Each row was made from one small tree. Brackets hold a mark, then the marks that hang from it, in alphabetical order. Every link used is in the known rows. Write each row's tree.
Known rows:
{V {X {M A E} Y}}: [-1.13 -0.94 -1.86 -0.70 -1.58 -3.60  0.07  1.50  0.39  0.85 -1.30 -0.49
  0.23 -1.28  0.11 -1.94  2.24  0.65  2.62  0.45  0.43 -3.15  0.25  1.91
 -3.16 -3.25]
{X {S {A {M E}}}}: [ 2.35 -1.79 -2.03 -0.50  0.95  1.05  2.51  0.18  0.29 -0.68 -0.66 -1.15
  0.41  1.39  0.08  2.93 -0.44  0.01  0.43  1.39  2.19 -2.84 -3.29  1.00
  1.29 -0.08]
{E {U {M {A S}}} X}: [ 3.94  0.63  0.29  0.90 -2.89  1.17  2.67 -3.76  0.55 -1.01 -1.47 -2.27
  0.91 -0.51  1.06 -3.25  1.65  1.01  2.26  3.93 -2.29  1.30 -1.25 -1.55
 -1.08  2.68]
{S {A {M {U E}}} X}: [ 2.79  1.81 -1.10  1.68  2.23  0.24  2.04  1.68 -0.90  3.36 -0.62 -2.30
  1.90  0.75  0.35  1.79  0.71  0.60  2.31 -0.95 -0.43 -0.45 -1.62  3.13
 -3.98  0.98]
{A M S}: [ 2.51 -0.21  0.04  0.25  0.83  1.98  0.88  0.55  0.84 -1.15 -0.84  0.28
  2.29 -2.56  0.13  2.19  0.78  1.73 -0.60  1.64 -0.44 -2.36 -0.62  0.50
  1.40  0.83]
{X M}: [ 1.30  0.35 -0.49  0.17  0.26 -0.78 -0.85  0.71  0.18 -0.64  0.86  0.94
  1.20 -1.94  1.06 -0.80 -1.31  1.13  1.86 -0.09  0.38 -0.38  1.54 -2.50
 -0.48 -0.56]
{E {M {A {S {X V}}}} U}: [ 4.64  0.48 -2.28 -0.73  0.45  1.21  4.50 -2.59  2.96 -0.25  3.59 -0.53
 -0.22 -2.84  2.61 -3.12 -2.02 -0.72  2.47  3.18 -0.94  2.50 -1.24 -1.16
 -1.88  0.17]
{V {X {M A} Y}}: [-0.34 -0.52 -2.07 -0.12 -1.01 -2.95  0.15  1.70  0.41  0.52 -0.29  0.86
 -0.14 -2.28  0.04 -1.51  2.33  0.85  2.75  0.60 -0.01 -2.90  0.79  0.53
 -1.67 -2.94]
{A {S {X Y}}}: [ 0.94 -0.19  1.68  0.88 -0.15 -0.52  1.27  2.21 -0.65  1.14 -0.57 -1.05
 -0.13 -1.82  1.77  0.41  1.25  1.70 -0.82 -0.17 -1.31 -3.77 -0.98  0.04
 -2.72  0.95]
{V {X {M A U} Y}}: [-0.31  0.18 -2.70 -0.73 -0.35 -3.07  0.62  1.88 -0.10  2.16 -0.88  0.99
  0.65 -1.75  0.29 -1.14  2.43  1.91  2.25  0.34 -1.30 -1.98  2.20  1.06
 -2.64 -2.59]
{M {A {S X}} {U E}}: [ 1.93 -0.40  0.57  0.96  4.36  0.03  3.07  1.54 -0.88  3.07 -1.93 -1.65
  0.57  0.51 -0.12 -1.74  2.17  1.58 -0.33  0.10 -3.44 -2.72 -1.21  1.19
 -4.25  0.66]
{X V Y}: [-1.68  1.64 -1.74  0.20 -3.44 -0.15  0.46  0.32  0.32  2.16  2.81  0.97
 -1.43 -1.01 -2.06  2.62  0.19  2.17  2.36 -0.10 -0.32  0.05 -2.55  1.79
  0.01 -0.72]
{M A E U}: [-1.04  0.03 -1.02 -0.67  2.49  0.06  2.56  0.11 -0.71  2.65 -3.33 -2.04
  1.43  3.31 -0.66 -1.62  1.80  2.15  0.24 -0.81  0.04  0.42 -0.04  3.39
 -3.08 -0.77]
{M {A S} {U {E {X Y}}}}: [ 0.41 -0.41  1.08  0.62  0.84 -0.14  2.64  0.87 -1.25  2.91 -3.06 -1.38
  0.40  0.18 -1.25 -0.35  2.07  3.11  0.34  0.16 -4.13 -2.64 -2.17  1.95
 -2.74  0.91]
{S A {X V}}: [ 2.58  2.51 -1.75  2.42  1.36  0.13  3.02  0.79  0.01  3.21  3.69 -1.43
 -1.32  1.29  0.12 -0.50 -0.41 -1.24  2.78 -0.03  0.55 -0.47 -3.24  3.18
 -2.55  0.10]
{A {S {X V}}}: [ 3.08  0.73  0.29  1.19  1.62  0.68  1.96  0.85  0.59  1.44  2.57 -0.77
 -0.71 -1.21  0.62 -0.84  0.52 -0.12 -0.58  1.12 -1.99 -2.19 -1.73  0.60
 -2.26  1.08]
{V {X {M {E U}} {S A}}}: [ 3.14 -2.42 -3.47 -2.42 -0.25 -3.81  1.93 -0.40  0.88  0.11  1.26 -1.34
 -0.40 -0.57  1.80 -1.69 -1.28 -3.13  1.53  3.22 -0.18 -3.06 -0.96  0.68
 -2.94 -2.56]
{X {M {A S} E} V Y}: [-0.58  0.62 -1.85  0.63 -1.60 -0.67  1.78  1.33  0.43  1.61  1.57  0.23
 -0.12 -1.97 -0.89 -0.21  0.01  4.03  3.90  0.42  1.00 -3.21 -2.80  1.61
 -1.74 -2.05]
{S X}: [ 1.55  0.78  0.61  1.36  1.46 -0.13  0.20  1.18 -0.19  0.89  0.08 -1.47
  0.12  0.10  0.83 -0.86  1.73 -0.12  0.30 -1.37 -0.62  0.07 -0.13 -0.38
 -3.43  1.12]
{U E}: [-0.27 -1.14  0.95 -0.18 -0.19 -1.01 -0.93  0.06 -0.06  0.69 -0.32 -0.98
 -0.87 -0.23 -1.16  0.31 -0.85 -1.30  0.47  0.26 -1.53 -1.40 -2.05  0.21
 -1.98 -0.32]
{U {M E}}: [ 0.00  0.88  0.35  0.04 -2.58  1.04  0.05 -1.63  0.85 -0.40 -2.78 -1.71
  1.37  2.06  1.29 -1.38  1.03  0.80  0.42  2.48  2.25  0.13  0.51  0.21
 -1.19  0.53]
{X M S}: [ 3.11 -1.63 -1.36 -0.72  1.30 -0.16  0.22  0.72  0.64 -2.05  1.15  1.04
  0.31 -1.49  1.12  1.16 -0.84  1.13  0.57  0.99  0.42 -2.31  0.19 -4.78
  0.56 -0.07]
{S {X M}}: [ 2.50  1.21  0.19  1.54  1.71 -0.72 -0.56  1.72 -0.06  0.38  0.78 -0.77
  1.09 -1.33  1.75 -1.21  0.64  0.77  1.75 -1.68 -0.24 -0.26  1.09 -2.31
 -3.86  0.66]
{M {A {S {X Y}}} {U E}}: [ 0.60 -0.28  0.70  0.88  2.91 -0.40  2.87  2.27 -1.43  3.57 -2.46 -1.45
  0.35 -0.02 -0.10 -0.57  2.42  2.90  0.25 -0.35 -3.20 -3.35 -1.47  1.45
 -4.47  0.41]
{M {A {S X}} {E U}}: [ 1.77 -1.64  0.02 -0.09  1.58 -0.65  3.58 -0.48 -0.04  0.70 -1.73 -3.78
  0.31  0.33  1.24 -3.82  1.04 -0.19  0.99  1.08 -0.50 -1.88 -2.55  1.92
 -4.72 -0.16]
{S {X V Y}}: [ 0.14  2.13 -0.77  1.46 -1.22 -0.22  0.61  1.51  0.00  2.60  2.33 -0.77
 -0.99 -0.71 -0.83  1.27  1.96  1.56  2.38 -1.53 -0.78  0.08 -2.09  1.22
 -3.49  0.47]
{M A {E {X S}} U}: [ 0.97 -0.81 -0.60 -0.39  1.81  0.61  3.14 -0.67 -0.58  1.69 -3.55 -2.96
  0.91  4.06 -1.26 -0.74  2.87  2.46 -0.16 -0.79 -1.63  0.24 -1.97  2.03
 -2.97  1.13]
{M E}: [-1.23 -0.61  0.30 -0.88 -0.76 -0.85 -0.04 -0.35 -0.07  0.51 -1.57 -2.05
  0.43  1.63  0.01 -0.66 -0.30 -0.33 -0.28 -0.39  0.89 -0.33 -1.16  2.32
 -2.56 -0.57]

Write each row's tree:
[ 0.70  0.49 -0.82 -0.99 -1.76  0.98  0.44  0.07 -0.18  1.17 -3.48 -2.16
  3.32  0.93 -1.64  4.35  2.38  3.83  0.60 -1.22 -1.32  0.87 -1.22  2.07
 -2.11  1.67]
{A {M {E {X S Y}} U}}
[ 0.16  2.34 -1.43 -0.42 -2.22  1.23  0.21 -0.44  0.15  2.53 -1.66 -1.91
  3.13  0.75 -2.62  3.53  2.01  3.70  1.92 -1.15 -1.58  2.38 -1.52  4.05
 -2.52  1.30]
{A {M {E {X V Y}} U}}
[ 0.18  0.48  1.64  2.37 -3.77  1.06  0.29 -1.23  0.20 -0.08 -3.78 -1.98
 -0.14  0.77 -1.19 -0.99  3.42  2.49  3.15  1.89 -0.58 -1.39 -2.98 -0.54
 -1.23  1.56]
{U {E {X Y}} {M A}}
[-0.30 -0.63  0.76  1.14  0.27  0.44  1.63 -0.79 -0.03  0.14 -3.05 -3.18
  0.27  2.87 -1.45 -2.58  2.57  0.90  1.42 -1.00  0.37 -0.17 -3.20  2.64
 -1.98  0.37]
{M A {E X}}
[ 2.25  0.78  0.46  1.96 -0.01  0.33  0.34 -0.31  0.03 -0.91 -0.65 -0.63
  0.85 -0.53 -0.37 -1.87  1.26  1.87  2.72 -0.85 -0.98  0.40 -0.67 -1.46
 -0.59  1.17]
{E {X {M A}}}
[ 1.37  0.11 -0.32  2.20  1.90  1.06  3.28  1.47  0.12  1.21  0.41 -0.34
 -1.05 -0.68 -0.48 -1.13  2.66  2.21  1.31  0.21 -0.33 -3.16 -2.69  1.11
 -0.99 -0.05]
{M {A {S {X V Y}}}}
[ 4.10  0.30 -3.92 -0.59  1.71 -0.37  2.99  0.37  0.49  2.66  4.57  0.89
 -0.68  0.01 -0.71  2.16 -3.08  0.35  2.67  2.34 -1.48 -2.21 -2.72 -0.64
 -1.21 -0.66]
{X {M {U E}} {S A} V}
[-0.29  0.92  0.49  0.79 -1.32 -2.03 -0.85  2.43 -0.75  1.39 -1.01 -1.85
  1.28 -1.22  1.64  0.17  1.06  2.58  2.48 -2.68  0.64 -1.26 -0.10 -0.52
 -5.75 -0.09]
{S {X {M E} Y}}
[ 1.97  1.66 -0.29  2.54 -0.73  2.52  2.72 -0.27  1.11  0.32 -0.86 -0.26
  0.13 -0.08  0.60 -1.61  3.70  3.09  1.97  2.97  1.25 -2.20 -0.99 -0.43
 -0.19  0.95]
{U {M {A {S {X V Y}}}}}
[ 1.48  0.93  0.68  2.38 -0.65  2.08  2.39  0.20  0.43 -0.28 -2.83 -0.59
  0.73 -0.05  1.70 -1.84  3.77  3.25  1.31  2.56  1.55 -2.63 -0.17 -1.18
 -0.27  1.13]
{U {M {A {S {X Y}}}}}
[ 3.33  1.78 -0.99  0.08  1.86  1.99  2.21  0.85  0.79  2.86 -0.07 -2.13
  3.14 -0.24 -0.44  1.90  1.74  2.31 -0.30  0.34 -2.16 -0.63 -1.13  3.63
 -4.35  1.40]
{A {M E U} {S {X V}}}
[ 1.75  0.68  2.05  1.45 -3.46  0.89 -0.88 -2.18  0.67 -0.26 -2.22 -2.19
  0.41  0.78 -0.56 -0.98  1.45  0.21  1.49  2.49 -1.66 -0.09 -1.77 -1.17
 -1.80  2.34]
{U {E X} M}
[ 4.00  1.98 -1.89  0.00 -3.11 -0.75  0.72 -3.13  0.87  0.66  4.04 -1.06
  0.29 -2.35 -0.68 -1.52 -1.83  0.01  4.50  1.32 -3.66  3.85 -1.76 -1.28
 -2.57  1.35]
{E U {X M V}}
[ 0.81 -0.68  1.63  0.50 -2.26  0.17  1.05 -0.56  1.02 -0.08 -1.04 -1.23
 -0.73 -1.39 -0.01 -0.40 -0.34  1.19  1.69  0.65 -1.96 -1.19 -3.67 -0.18
 -1.88  0.81]
{U {E {M {A S}} {X Y}}}
[ 2.22  2.94 -2.92 -0.26  0.75  0.02  0.66 -0.09  0.74  2.69  4.06  1.63
  0.98 -1.08 -0.64  0.23 -1.56  1.98  2.54  0.50 -1.73  1.91  1.33 -0.45
 -1.63 -0.48]
{X {M U} V}
[ 2.16  1.36 -0.69  1.81  1.36  0.44  2.00  1.29 -0.36  1.68 -0.91 -3.21
  1.76  1.34  0.90  0.91  0.74 -0.08  2.48 -1.00  2.21 -0.92 -2.58  3.89
 -3.30  0.47]
{S {A {M E}} X}
[ 2.95  1.71 -0.62  2.24  1.84 -1.17  1.66  1.94 -0.95  1.64  1.32 -1.26
  0.50 -0.29  2.59 -1.50 -1.09 -0.04  3.14 -0.84  1.37 -1.72 -0.47  0.09
 -3.30  0.00]
{S A {X M}}
[ 3.42  0.60 -0.44 -0.41 -2.69 -1.54  0.01 -2.61 -0.21 -0.53  0.92 -1.59
  1.37 -2.31  0.93 -1.80 -1.47  0.40  3.35  0.65 -3.20  2.83 -0.01 -2.24
 -2.80  1.69]
{E U {X M}}
[ 3.01  1.04  0.48  1.27  1.03  0.34  1.47  0.04 -0.57  0.67 -0.99 -0.52
  1.66 -0.56  0.25 -1.78  1.10  3.10  1.42 -0.18 -2.79 -0.13  0.31 -0.97
 -1.49  1.66]
{E {X {M {A S} U}}}
[ 3.54  2.30 -0.94  1.54  0.74  1.02  2.24 -0.56  0.49  1.83  1.99 -0.03
  0.78 -0.48 -1.34 -1.37  0.90  2.82  2.47  0.48 -3.38  0.66 -1.05  0.10
 -1.15  1.39]
{E {X {M {A S} U} V}}
[ 0.62 -0.07 -3.72 -0.26 -2.37  0.89  3.02  0.46  0.60  1.51  2.21 -0.19
 -0.99  0.30 -2.04  5.73 -0.12  2.25  2.83  1.21  1.94 -2.76 -5.80  2.91
  1.13 -0.92]
{X {S {A {M E}}} V Y}
[ 3.38  0.35 -0.78  0.39 -1.40 -1.02  1.24 -2.35 -0.07 -0.71  0.28 -1.63
  1.13 -1.85  0.31 -2.91 -0.26  0.86  4.09  0.55 -2.53  2.26 -0.76 -2.08
 -2.22  1.26]
{E U {X {M A}}}
[ 3.24  2.39 -1.29  1.74  1.25 -0.01  0.22  1.06  0.91  1.36  3.84 -0.07
  0.14 -1.42  0.10 -0.81  0.40  0.48  2.86 -0.92 -0.75  0.48 -0.31 -1.25
 -3.59  0.44]
{S {X M V}}
[ 0.50  0.72  0.80 -0.54 -0.27 -0.81 -0.05 -0.35 -1.07  2.96 -1.37 -1.62
  0.74  1.14 -1.20  0.52  0.13  0.71 -0.04 -0.59 -4.58  1.16 -0.47  1.16
 -3.62  1.48]
{M {U {E X}}}
[ 1.57  0.51 -4.11 -0.20  0.43  0.34  2.83  1.32  0.19  1.84  2.45  2.27
 -0.24 -1.16 -1.53  2.97  1.07  5.12  3.40  0.49 -0.65 -1.78 -1.41 -1.97
  0.00 -0.96]
{X {M A U} S V Y}
[ 2.19  0.39 -0.99 -0.50 -1.37  1.62  3.32 -0.84  1.19  0.10 -1.11 -0.15
  0.46  0.51  0.83  1.39  1.43  4.07  1.08  0.11 -1.29  1.79 -1.39 -1.85
 -0.25  1.87]
{E {M A U} {X S Y}}
[ 2.21  0.82 -1.13  0.60 -3.31  0.06  0.41 -0.13  0.52  0.14  2.48  0.25
 -0.70 -1.45 -1.60  2.55  0.55  2.97  2.91 -0.15 -1.94 -0.65 -3.24 -2.16
 -0.22  1.37]
{E {X M S V Y}}
[ 3.83 -1.37 -0.68 -1.17 -2.31 -0.53  1.63 -3.00  0.14 -1.14  0.60 -2.30
 -0.35 -0.47  0.12  0.08 -0.15 -0.76  0.77  1.51 -3.55  1.62 -2.51 -2.37
 -1.49  2.45]
{E U {X S}}
[ 3.30 -0.91 -0.43  1.00  0.33  0.31  0.56 -0.78  1.07 -0.20  1.74 -0.89
 -1.51 -0.36 -2.77  0.08  0.24 -0.07  2.69  0.91 -2.73 -1.52 -4.74 -1.50
 -1.37  0.75]
{U {E {X {M A} S V}}}
[ 1.53  1.59 -0.44  2.10 -2.37  0.35  1.38  0.16  0.10  0.83  1.60  0.15
 -0.32 -1.97 -1.58 -0.11  1.25  3.93  3.85 -0.05 -1.79 -1.06 -2.85  0.06
 -0.51  0.68]
{E {X {M {A S}} V Y}}
[ 0.35  2.91 -1.38  0.45 -0.84 -1.47  0.46  1.87 -0.35  4.11  1.46 -1.33
  1.10 -0.55  0.21  0.91  0.88  3.27  3.16 -2.17 -1.20  0.57 -0.29  1.11
 -6.69  0.04]
{S {X {M E U} V Y}}
[ 2.28  2.16 -2.02  0.92 -0.13  1.06  2.23 -0.46 -0.23  3.14  1.00 -1.12
  1.20  1.00 -1.99  2.55 -0.74  0.67  2.92  0.63 -1.27  0.56 -3.13  4.38
 -0.46  0.62]
{S {A {M {U {E {X V}}}}}}
[ 2.47  1.92 -2.39 -0.34 -4.73  0.79  3.29 -3.67  2.42  0.47  3.11 -0.80
 -0.63 -2.04 -0.01 -1.11 -0.96  1.56  5.18  1.58 -1.81  5.04 -3.32 -0.10
 -1.36  0.86]
{E {M A} U {X V Y}}
[ 2.17  2.06 -1.28  1.20  1.79  0.23  2.55  1.35 -0.93  3.36 -1.60 -3.07
  2.60  1.96  0.94  1.29  0.86  0.93  1.88 -1.35  0.95  0.11 -1.23  4.39
 -4.44  0.81]
{S {A {M E U}} X}
[ 3.28  1.46  0.12  0.18  0.56  2.14  3.50 -1.49  1.52  0.55 -0.61 -0.47
  1.23  0.14  1.60 -1.96  0.10  2.25  0.09  1.13 -2.35  2.44  0.09 -0.17
 -0.75  2.20]
{E {M {A S} U} X}
[ 1.08  0.27 -2.04 -0.31 -0.93 -0.11  2.18 -0.86 -0.11  0.91 -0.47 -2.21
  1.78  0.50  0.35  1.20 -1.69 -0.37  2.77  1.14  1.99  0.12 -2.35  3.97
 -0.87 -0.65]
{S {A {M {E U}}}}
[ 1.08 -0.13 -0.65 -0.35  2.64 -0.55  2.01  0.96 -0.37  1.36 -1.76 -0.56
  2.30 -0.12  1.29 -2.27 -0.38  2.91  0.89  0.35 -0.28 -2.00  1.29  0.39
 -2.94 -0.85]
{X {M {A S} E U}}
[ 2.68  0.75 -1.86  0.47 -2.41  2.62  3.27 -1.68  2.84 -0.79  2.38  0.32
 -1.60 -0.34 -0.87  1.28  0.92  2.54  2.78  1.06 -0.23  1.44 -4.38 -1.38
  1.27  1.19]
{E {M A} {X S V Y}}
[-0.18 -1.48 -1.20 -0.87  0.37 -0.77  2.45 -1.81  0.05  0.21 -1.72 -2.91
  0.30  1.16 -0.17 -2.82  0.57 -0.20  2.05  0.68  0.67  0.41 -2.12  2.23
 -2.70 -1.16]
{M A {E U}}
[ 0.42  1.17 -2.03  1.28 -1.00  0.01  1.89  1.45  0.43  1.18  2.79  1.91
 -0.46 -3.24 -0.99  0.40  0.30  4.22  4.19  0.71  0.31 -3.06 -2.00 -0.15
  0.29 -1.63]
{X {M {A S}} V Y}
[ 2.24 -1.04 -0.54 -1.44 -0.83  0.75  1.39 -0.99  0.90 -0.56 -1.41 -2.06
  2.84 -2.11  0.66  1.08 -0.54  0.83  0.11  2.22 -0.71 -1.11 -1.46  2.09
 -1.52  0.37]
{A {M {E U}} S}
[ 1.22  0.23 -3.87  0.24 -2.09  1.29  3.09  0.62  0.59  1.19  2.98  0.82
 -1.23 -0.45 -2.10  5.90  0.00  2.32  2.94  1.44  1.43 -2.59 -5.16  1.66
  2.38 -0.65]
{X {S {A M}} V Y}
[ 0.41 -0.23 -2.02 -0.90 -0.07 -2.93  1.32  2.05 -0.12  2.01 -0.79  0.96
  0.66 -2.33  0.81 -1.25  2.15  2.02  1.36  1.20 -1.89 -3.47  2.02  1.20
 -2.54 -2.42]
{V {X {M {A S} U} Y}}
[ 2.58 -1.63  1.04  0.20 -0.70 -0.99 -0.93 -0.33  0.12 -0.73  0.01 -1.37
 -0.48 -0.70 -1.01  0.69 -0.53 -0.43  1.19  0.33 -2.87 -1.77 -3.00 -2.66
 -2.21  1.25]
{U {E {X M S}}}
[ 3.78  0.20 -3.86  0.28  0.95  2.39  3.41 -0.54  1.58  0.27  4.00  0.61
 -1.03  0.47 -1.96  3.64 -0.59 -0.10  1.83  2.50  1.13 -1.62 -4.45  1.20
  2.91 -0.23]
{X {S {A M}} V}
[ 0.13 -2.24 -1.86 -1.75 -1.73 -2.54  0.56  1.13  0.55  0.17 -0.12  0.26
 -1.65 -1.00 -0.23  1.61  2.49 -0.80 -0.50  1.50 -1.07 -3.73 -0.77  0.38
 -0.81 -1.71]
{V {X S Y}}
[ 1.53  0.11 -0.34 -1.28  1.04  1.42  1.47  0.51  0.19  1.36 -2.52 -1.46
  3.75 -0.45  0.12  2.27  0.59  2.62 -1.46  1.01 -1.27 -1.40  0.24  3.01
 -1.84  0.78]
{A {M E U} S}
